Known rows, with every step that occurs
galifo > kunar > petaf > mikem > laretin: [ -1.0 -21.3 -12.4   7.1  13.7  13.7 -10.8 -19.6 -18.9   2.9  37.5  -4.4
  20.7  14.8 -10.5 -33.4  -0.4  -1.1  -8.9   1.2  10.5   7.2 -11.1   5.2
  35.1 -27.6  17.2   7.4  13.9]
petaf > mikem > laretin > rezifaz > galifo: [-20.4  20.3  28.9  -3.7 -29.8 -11.4  -5.0 -16.5   8.9  -8.1  28.8   0.3
  15.9  10.3  12.2  -8.3   3.4   1.0  -8.4   4.2  13.0  -7.6   9.3   7.5
   3.4 -23.2 -10.4   3.2   1.7]
petaf > kunar > galifo > rezifaz > laretin > mikem: [ -9.1  19.0 -25.9  -1.1  18.0 -22.8  15.3   6.3  20.3   4.3  21.1 -33.9
  38.7  51.0 -37.2  18.3  16.5   2.0  22.3  -1.6  34.3 -14.2  -4.2  24.9
  18.5 -26.8 -10.1   4.9   5.1]
sobav > petaf > mikem > laretin: [ -8.7   1.9   4.4  10.5  17.6  -1.8 -11.9  -7.3   2.5  -7.9  30.3  15.9
  13.2  31.1  -6.7 -23.5  11.6   4.8  -8.6   0.9   7.7  14.8 -27.1   7.0
  30.8 -26.9   2.9  18.5  27.3]
sikup > laretin: [ -3.0 -13.3 -12.1  12.3  15.5  -5.9  -8.4 -16.4 -17.2  -7.9   1.7  17.1
  27.4  17.1  -2.5  29.4  13.5  23.9 -13.6  -4.6  26.0 -10.7 -21.5   1.5
  11.9 -18.5 -15.6  19.8  28.9]
sikup > laretin > mikem: [  7.9  11.1 -30.6  -3.1   4.4  -8.8   6.6 -10.0   5.7   1.6   5.2   3.1
  40.8  33.8 -28.6  37.9  26.4  15.2   8.0   1.9  38.9 -10.3 -16.8  22.1
  21.9 -47.4 -28.7  17.6  19.6]
laretin > rezifaz > galifo: [-28.0  24.1  28.7   0.0 -33.9 -19.5  -6.2 -14.7   1.0  -5.9  20.0  -3.8
  10.9  -8.8  19.8  18.6   7.2  -6.2 -12.0  -0.2  11.8 -13.0  28.1   6.0
  -0.5 -11.7 -17.1  10.7   0.6]
sobav > petaf: [-22.4  13.2  20.2  19.0  19.2 -21.8 -12.1   7.9  -9.9  -2.5   9.4  14.8
  -8.5  -4.4   8.8  45.2  28.1  -6.4  -4.3 -10.6   7.0   6.9  12.9  13.2
  29.1   4.5  -5.1  41.4  22.0]
mikem > laretin > rezifaz: [-42.3   0.4  22.1   3.6 -18.1   3.4  -7.2  -9.9  -1.5 -14.4  -3.3  21.0
  31.3 -15.7 -10.6 -35.0  -4.5 -10.6 -11.1  -5.2   0.5  11.2 -29.7 -13.6
  -0.7  -7.2 -11.9   5.3  17.5]
rezifaz > galifo > kunar > petaf > mikem: [  7.5  -7.2  -3.6  17.9  10.2  -8.9  -5.3 -32.9 -25.6  28.7  55.5 -31.6
  28.6  10.4   3.5  15.7   4.8  -7.6 -13.3  -3.9  15.4  -4.2  48.1  38.4
  45.9 -35.5  13.7   8.0   1.1]
sobav > petaf > mikem: [ -8.6  20.3  17.1  28.9  23.8 -29.5  -9.2 -15.4   0.8  14.0  38.6   1.3
  23.6  29.5   3.2  26.1  20.1  -2.6 -15.4  -7.9   8.5  11.2  15.0  38.7
  43.8 -35.4  -7.0  24.3  26.9]
galifo > mikem > laretin: [-14.4 -23.6 -26.5   3.4   0.9  10.9 -11.0   1.5 -17.7 -23.1  19.3   5.8
 -12.8   4.4 -18.5 -49.0  -0.7   2.2 -10.6   2.9  28.2  -4.2 -34.4 -22.0
  20.6 -20.2  -0.7   5.8  25.4]
kunar > petaf > mikem > laretin > rezifaz: [-26.2  -3.3  26.4  10.1 -12.6   1.2   0.4 -11.8  -4.9   3.9  15.3   9.5
  45.9  -4.3 -14.1 -41.2  -5.5  -9.8  -6.8  -7.8   2.5  12.8 -19.3   9.3
   7.7 -22.5   0.2   0.3   8.0]
laretin > mikem: [ -8.2  24.0 -28.1   0.5  -5.2 -14.5   1.4  -9.9   4.8  -0.1  13.6  -6.8
  30.4  15.9 -22.9  28.8  24.0 -10.7   3.1  -1.7  26.2  -5.5   4.1  18.2
  27.6 -40.2 -30.2  22.7  17.7]
sikup > laretin > kunar: [-11.5  24.6   0.2  12.5  15.5  -9.5   3.9 -11.7   9.7 -22.6 -11.2  35.9
  42.0  -0.9 -11.1  19.1   9.7  17.2  18.7  -5.5   3.9  -5.2   3.6  -1.9
   8.7 -20.9 -10.2  11.2   7.6]
laretin > kunar: [-26.8  37.8   0.5  17.0   5.1 -14.9  -1.8 -12.0   7.9 -24.3  -3.8  25.6
  30.9 -18.9  -5.0  10.1   7.1  -7.7  13.3  -9.8  -8.8  -0.8  24.5  -5.0
  14.2 -13.3 -11.6  15.9   5.0]
kunar > petaf > sobav: [ -3.3 -14.0  -2.3  24.1  16.4 -32.0   5.8   0.7 -29.9   4.3  16.3  16.5
   8.8 -22.9  11.7  21.2  16.7 -26.0 -56.7 -26.2  17.3   8.3  23.9  28.7
   0.6   1.9   5.8  19.3   7.4]
kunar > galifo > rezifaz: [-31.2   6.4 -10.8   5.1  11.1   2.9  14.3  -8.2 -14.8   7.8  47.0 -33.4
  22.1   5.1 -11.7 -18.7  16.6 -25.9   2.8  -4.5  22.2   4.1   9.4 -15.1
  50.1 -15.8   0.0   3.0  16.8]
sobav > petaf > kunar > galifo > rezifaz: [-22.4   9.6   3.8  11.7  24.7  -2.4  18.1  -7.6   0.9  11.5  40.8 -31.8
  15.9   0.1  -8.3  -7.0  19.8 -17.7   9.4 -22.2  30.0   1.9  10.2   4.1
  40.8   2.3  10.5   9.2   2.7]
mikem > laretin > rezifaz > galifo > kunar > petaf > sobav: [ -6.7 -21.9   6.8   0.8   6.4 -12.6   2.0  -8.1 -20.8   2.4  17.4  16.9
   0.4 -26.5   8.4   7.9  10.5 -20.5 -52.6 -13.7  21.2   8.1  25.3  20.0
   2.7   8.3  16.3   3.9  -2.1]
sobav > petaf > mikem > laretin > rezifaz: [-33.8   7.3  35.4   7.1  -6.7  -4.5  -4.0  -9.3   8.5  -2.9   9.0  21.9
  37.1   3.5 -12.1 -29.9   1.5  -6.0  -8.1  -4.9   1.5  18.3 -27.7   8.2
   9.7 -19.9  -7.0   4.0  17.6]
petaf > kunar > galifo: [  2.2   2.6  -2.6  23.8  24.9 -26.1  10.9 -23.2   1.2  10.8  30.9 -27.2
   5.9  13.7   0.8   6.0   3.6   3.7  -1.6 -40.8  16.5 -15.8  38.6  22.6
  13.1  12.5   2.9  26.2   3.9]
mikem > laretin > kunar: [-22.6  28.2  -1.5   7.0   6.6   0.6  -1.6  -5.4  13.4 -34.0  -3.9  35.4
  25.2 -10.0 -12.3 -22.3   3.4  -1.7  18.9  -3.8  -8.2   4.1  -3.5 -17.9
  10.8 -13.5  -2.3  11.3   5.0]
galifo > mikem: [-15.0 -15.5 -28.9  18.3   0.5 -11.3  -8.0  -2.8 -28.9  -8.3  23.2 -13.0
 -13.2  -9.7 -14.5 -10.6   2.6  -6.0 -18.2  -5.9  35.6 -15.1   4.4  -3.1
  29.6 -25.5 -11.6   4.5  23.6]

Rows
[-12.5   2.8   4.0  22.2  17.5  -8.3  14.0  18.2 -25.8   5.7  15.0 -13.2
  38.8 -13.5 -12.9   6.2   2.2 -11.7  32.0  -7.9   1.2  -9.6  31.6  14.6
  12.6  -2.9  27.3  10.1 -21.7]
galifo > rezifaz > laretin > kunar > petaf
[-19.7  19.4 -30.1  -3.1   7.8 -18.8   5.8  10.6  10.5  -2.9  16.7 -22.6
  41.4  43.3 -35.5  21.9  19.6  -5.1  15.1  12.1  28.8  -8.1 -15.4  14.4
  23.6 -37.3 -18.6   4.2  14.9]
galifo > rezifaz > laretin > mikem
[-10.6   0.2   3.2  19.2  24.5 -30.1  16.0  12.5 -13.6  -2.5  11.2  18.5
  24.6 -14.9  -1.2  11.2  13.6 -22.7 -32.6 -17.8  13.6   8.5  19.4  23.7
  -2.2   1.4  15.3   3.7  -5.5]
galifo > rezifaz > laretin > kunar > petaf > sobav
[-19.0  23.7  39.1  -3.4 -24.5 -13.8  -3.8  -8.8  12.6  -5.2  27.9   5.1
  10.8  12.4  12.6   1.4  10.7   3.1  -3.9   5.0  13.2  -3.6  11.3  13.5
   6.1 -18.1  -5.9   7.8   1.2]
sobav > petaf > mikem > laretin > rezifaz > galifo
[ -2.2  13.5   3.9  30.1  21.9 -17.9  11.0  -8.5 -10.3  19.7  44.5 -20.6
  57.7  21.6 -12.2  -3.6   3.1  -8.7  11.1  -4.9   6.2   0.7  24.6  37.7
  35.9 -41.4  15.9  -0.2  -4.5]
galifo > rezifaz > laretin > kunar > petaf > mikem
[  0.8 -12.7  -7.7  14.3  10.8   4.7  -5.1 -11.5 -16.3   1.9  37.8  -0.5
  25.5  21.1  -7.9 -37.6   1.3  -1.9  -7.5  -3.2   8.6   6.4 -17.6   9.4
  26.9 -30.2  12.7  11.5  14.5]
kunar > petaf > mikem > laretin
[-24.7  24.0   7.1   2.4  24.2   6.4  23.9  -0.3   8.8   4.6  47.3 -14.2
  30.3  18.7 -22.1 -30.8  19.6 -16.5  27.2  -0.2  15.5  13.9   6.6  -4.6
  54.9 -22.9  10.8  -2.8   6.9]
sobav > petaf > mikem > laretin > kunar > galifo > rezifaz
[ -1.7  -1.7   2.3  19.2   9.4   6.0  10.8   8.2 -25.6  -0.2  12.5   4.4
  27.5 -24.5  -8.5 -10.8   3.7 -10.1  27.1 -12.0  -0.9  -3.9  25.2   9.2
  13.2  -5.1  24.1  20.0 -19.2]
mikem > laretin > kunar > petaf
[ -2.8   2.0   3.8  23.2  18.1 -31.2  13.2   3.0 -17.4  -2.8   8.1  28.2
  18.4 -27.3   6.6  17.1  14.5 -23.2 -39.7 -26.0  11.2   8.2  31.3  28.1
  -2.2   1.2   7.9  13.6  -2.8]
laretin > kunar > petaf > sobav
[  5.9  -6.1   1.5  14.3  11.1 -22.3  16.9  10.7 -13.4  -7.0  17.7  24.4
   0.0 -18.5   2.1  -2.3  13.3 -15.1 -32.6 -17.2  22.9   2.4  25.2  25.0
  -3.8  -5.4  15.2   3.6  -9.4]
rezifaz > galifo > mikem > laretin > kunar > petaf > sobav
[-24.5  -8.6   1.2 -18.6 -10.2   8.9 -22.5 -39.7  -8.6  -3.6  14.9  -3.0
   2.6 -15.3   5.3  32.6   2.1   3.9 -17.7  11.3  19.8 -11.5  33.2  -8.9
  27.4  -3.0  -2.8  -1.8   8.6]
sikup > laretin > rezifaz > galifo > kunar
[ -7.9  -5.7 -20.4  14.4  20.4 -23.5  14.1  10.4 -10.3  -3.1  29.8 -19.6
  -6.9  21.9 -31.4 -19.3  -3.9  10.6  15.8  -4.8  25.8 -21.1  29.1   4.8
  25.8 -21.7   3.1  -4.6  10.5]
rezifaz > laretin > kunar > galifo > mikem
[-32.1 -11.8  14.3   1.4 -13.4   3.0   4.0  -2.1  -4.5  -6.9  10.1   8.6
  17.2  -6.1 -24.5 -53.0  -7.6  -4.0  -1.7  -5.0  15.0   4.3 -21.6  -9.7
   6.5 -14.0  -5.5  -5.2  15.3]
kunar > galifo > mikem > laretin > rezifaz
[-37.2 -10.1  12.7   2.6 -18.4   5.1  -3.9  -2.6  -6.7 -13.7   2.2  14.8
  19.9 -16.1 -21.9 -49.2  -7.3  -7.2  -8.3  -3.8  15.0   5.1 -31.4 -12.4
   3.7 -14.8 -10.1  -5.2  16.4]
galifo > mikem > laretin > rezifaz
[ -8.0 -22.4   4.3   2.8  -5.3   9.4  -5.1 -15.0 -42.7  20.4  28.4 -27.3
   7.2 -36.1   4.8  24.0   2.4 -15.3   0.7  -3.7  14.8 -13.3  57.4  15.1
  26.7   4.6  22.9  11.4 -18.2]
laretin > rezifaz > galifo > kunar > petaf
[  0.4 -22.4 -12.0   6.6  19.2   2.8   2.3   6.0  -3.5 -10.2  27.0  -2.9
 -22.4  17.2 -21.7 -44.4   3.9  12.5   5.3 -12.8  33.5  -5.3 -18.9  -1.8
  20.9  -3.6  13.2  11.3  14.5]
sobav > petaf > kunar > galifo > mikem > laretin
[-25.6  -3.6   2.7 -18.8 -10.5  10.2 -23.5 -42.1  -2.7  -2.9  27.7  -8.0
   3.0  -7.2   4.1   9.2  -0.6  -2.8 -19.4  12.8  14.4  -4.5  30.5  -6.1
  34.2 -11.0   1.1  -6.3   9.7]
petaf > mikem > laretin > rezifaz > galifo > kunar
[ -7.8  21.6 -15.0  -0.2  23.6 -25.3  16.8  14.8  23.2   7.9  21.2 -28.3
  32.6  53.1 -37.0  29.0  23.1   3.5  28.6  -1.1  34.6 -10.6  -3.8  31.4
  21.8 -22.0  -6.0  10.4   3.5]
sobav > petaf > kunar > galifo > rezifaz > laretin > mikem
[-13.8  18.1 -28.4  -5.6  13.4 -20.8  13.6  11.7  11.5   4.3  24.7 -29.6
  38.9  55.1 -39.0  18.1  18.6  -2.7  21.6  11.1  28.7  -9.7  -5.7  17.0
  27.1 -35.8 -14.5   4.2  12.9]
kunar > galifo > rezifaz > laretin > mikem
[ -0.2 -29.7   4.4   0.5  -1.9  12.4  -2.4 -15.1 -41.5  21.5  24.3 -21.8
  12.1 -27.0   2.2  28.6   3.4  -2.6   2.8  -1.8  21.8 -15.1  46.9  17.3
  24.3   1.7  24.1   9.6 -16.2]
sikup > laretin > rezifaz > galifo > kunar > petaf
[-24.5  -1.6  13.0 -18.2  -4.6   8.2 -21.8 -35.5   1.3  -0.3  26.2  -2.0
  -3.8  -5.5   4.3  18.2   4.6  -0.7 -12.6  12.0  14.8  -0.9  31.2   0.6
  37.8  -5.4   6.3  -0.5   8.3]
sobav > petaf > mikem > laretin > rezifaz > galifo > kunar
[-42.2   0.9 -11.8  12.2  18.9 -21.2 -10.2  12.2 -10.4 -13.0  17.0 -22.0
  27.2  29.7 -10.7   6.1   2.5  -4.7  -4.5  10.6  10.6  -8.0 -20.0 -10.6
  14.3  -4.7   1.0   0.5  22.3]
galifo > rezifaz > laretin
[-26.4 -11.0  17.1   5.6  -9.2   0.3   5.2  -6.9   3.9  -5.8   7.1   3.1
  17.4 -10.4 -23.6 -51.5  -9.5  -0.9  -2.2 -18.1  19.7   0.8 -21.7  -0.3
  -0.4  -5.4  -1.4  -5.0   6.5]
petaf > kunar > galifo > mikem > laretin > rezifaz
[ -6.6 -31.3 -15.0  10.9  11.2  10.5 -10.3 -15.7 -52.2  19.9  24.3 -25.2
   8.6 -36.7  -1.0  22.7   3.7 -18.5  -4.1  -9.0  12.3  -9.0  46.7  10.1
  35.9   6.0  23.2  19.3  -5.8]
galifo > kunar > petaf
[-14.5  35.3  12.5  11.9  17.9  -6.1   1.4  -6.5  23.4 -23.5   8.8  36.0
  31.1   9.7 -14.4 -16.9   8.5   4.1  21.9  -3.0  -8.5  12.1  -1.0   3.2
  22.2 -25.6   2.1  10.7   6.6]
sobav > petaf > mikem > laretin > kunar
[ -3.0  21.3   1.7   9.6  23.7 -13.9  18.3 -10.9  11.3  -1.6  35.6  -0.3
  22.5  34.1 -18.2 -26.2   3.0   5.5  25.5  -9.9  -4.1  -0.3  31.9   5.9
  29.6 -21.1   4.4  11.0   9.9]
petaf > mikem > laretin > kunar > galifo
[  1.7  -8.8  -3.6  18.8   8.7   7.4  13.3  12.8 -28.9   1.1  16.7  -1.1
  19.4 -24.7 -17.1 -20.7   1.4  -9.0  28.3 -11.3   9.7  -7.8  22.8   8.9
  16.0 -10.6  25.9  12.0 -19.5]
galifo > mikem > laretin > kunar > petaf
[-13.8  20.9   0.9  14.0  29.0 -33.4  15.5   2.9   6.5  -4.1  21.9  -7.8
  21.0  38.0 -17.3   2.5  -1.0   9.0  27.3 -10.1  -7.9 -12.0  44.7   6.8
  14.8  -5.1   2.7  13.4   7.3]
rezifaz > laretin > kunar > galifo
[ -2.3  23.2  11.7  11.0  29.4 -16.3  20.3  -3.2  14.2   0.5  35.4   4.9
  17.1  35.6 -17.7 -17.5   9.0   8.1  31.2 -10.4  -3.4   3.2  33.3  11.8
  32.0 -16.1   8.5  15.4   7.4]
sobav > petaf > mikem > laretin > kunar > galifo
[  3.3  -4.4   3.9  21.0  23.8 -28.0  15.7   2.8 -16.0  -1.6   4.5  34.1
  22.8 -18.0   2.9  22.6  17.4 -11.8 -35.8 -24.1  16.5   6.6  20.7  30.1
  -4.3  -1.5   9.2  12.8  -1.8]
sikup > laretin > kunar > petaf > sobav
[-28.0   0.6   3.8  15.2  37.2 -29.3   4.4  17.1   2.3   0.3  24.4 -30.0
  18.5  43.1 -14.8  10.5   6.0   5.9  12.5  -5.1  15.9 -10.2  -2.7   9.0
  14.0  10.5  14.7   6.3  11.0]
sobav > petaf > kunar > galifo > rezifaz > laretin
[ -8.8 -15.6 -18.8  -3.1  -9.1   8.7  -9.4   1.5 -11.9 -22.7  28.4  -0.2
 -22.1   9.8  -9.2 -40.8   2.4   7.7  -6.4   8.0  31.9 -11.2 -20.9 -18.0
  16.8 -20.3   0.9   3.3  16.0]
rezifaz > galifo > mikem > laretin
[-30.9  17.0  -6.1  -0.6  13.5  11.4  21.4  -2.7   1.5  -4.2  38.6 -15.0
  28.3   4.5 -20.0 -37.4  14.3 -20.2  23.5  -1.3  15.0   8.9   4.2 -21.1
  45.9 -16.4   6.8  -3.9   6.9]
mikem > laretin > kunar > galifo > rezifaz
[-24.3  16.0  -4.5   2.3  19.2   7.1  23.6  -5.8   0.2   2.0  34.8 -16.1
  36.1   8.4 -20.2 -16.7  17.1 -11.6  22.3  -2.6  20.2   3.2   7.4 -13.0
  44.6 -20.1   3.4  -3.7   7.3]
sikup > laretin > kunar > galifo > rezifaz
[-25.9  17.2  27.6  -7.2 -34.3  -7.7  -6.7 -11.7   4.8 -14.1  20.1   3.1
   7.4  -1.9  13.8  -5.0   4.7  -0.6  -7.1   4.4  11.5  -9.2   7.7  -3.3
  -3.8 -11.6 -11.1   7.2   1.4]
mikem > laretin > rezifaz > galifo
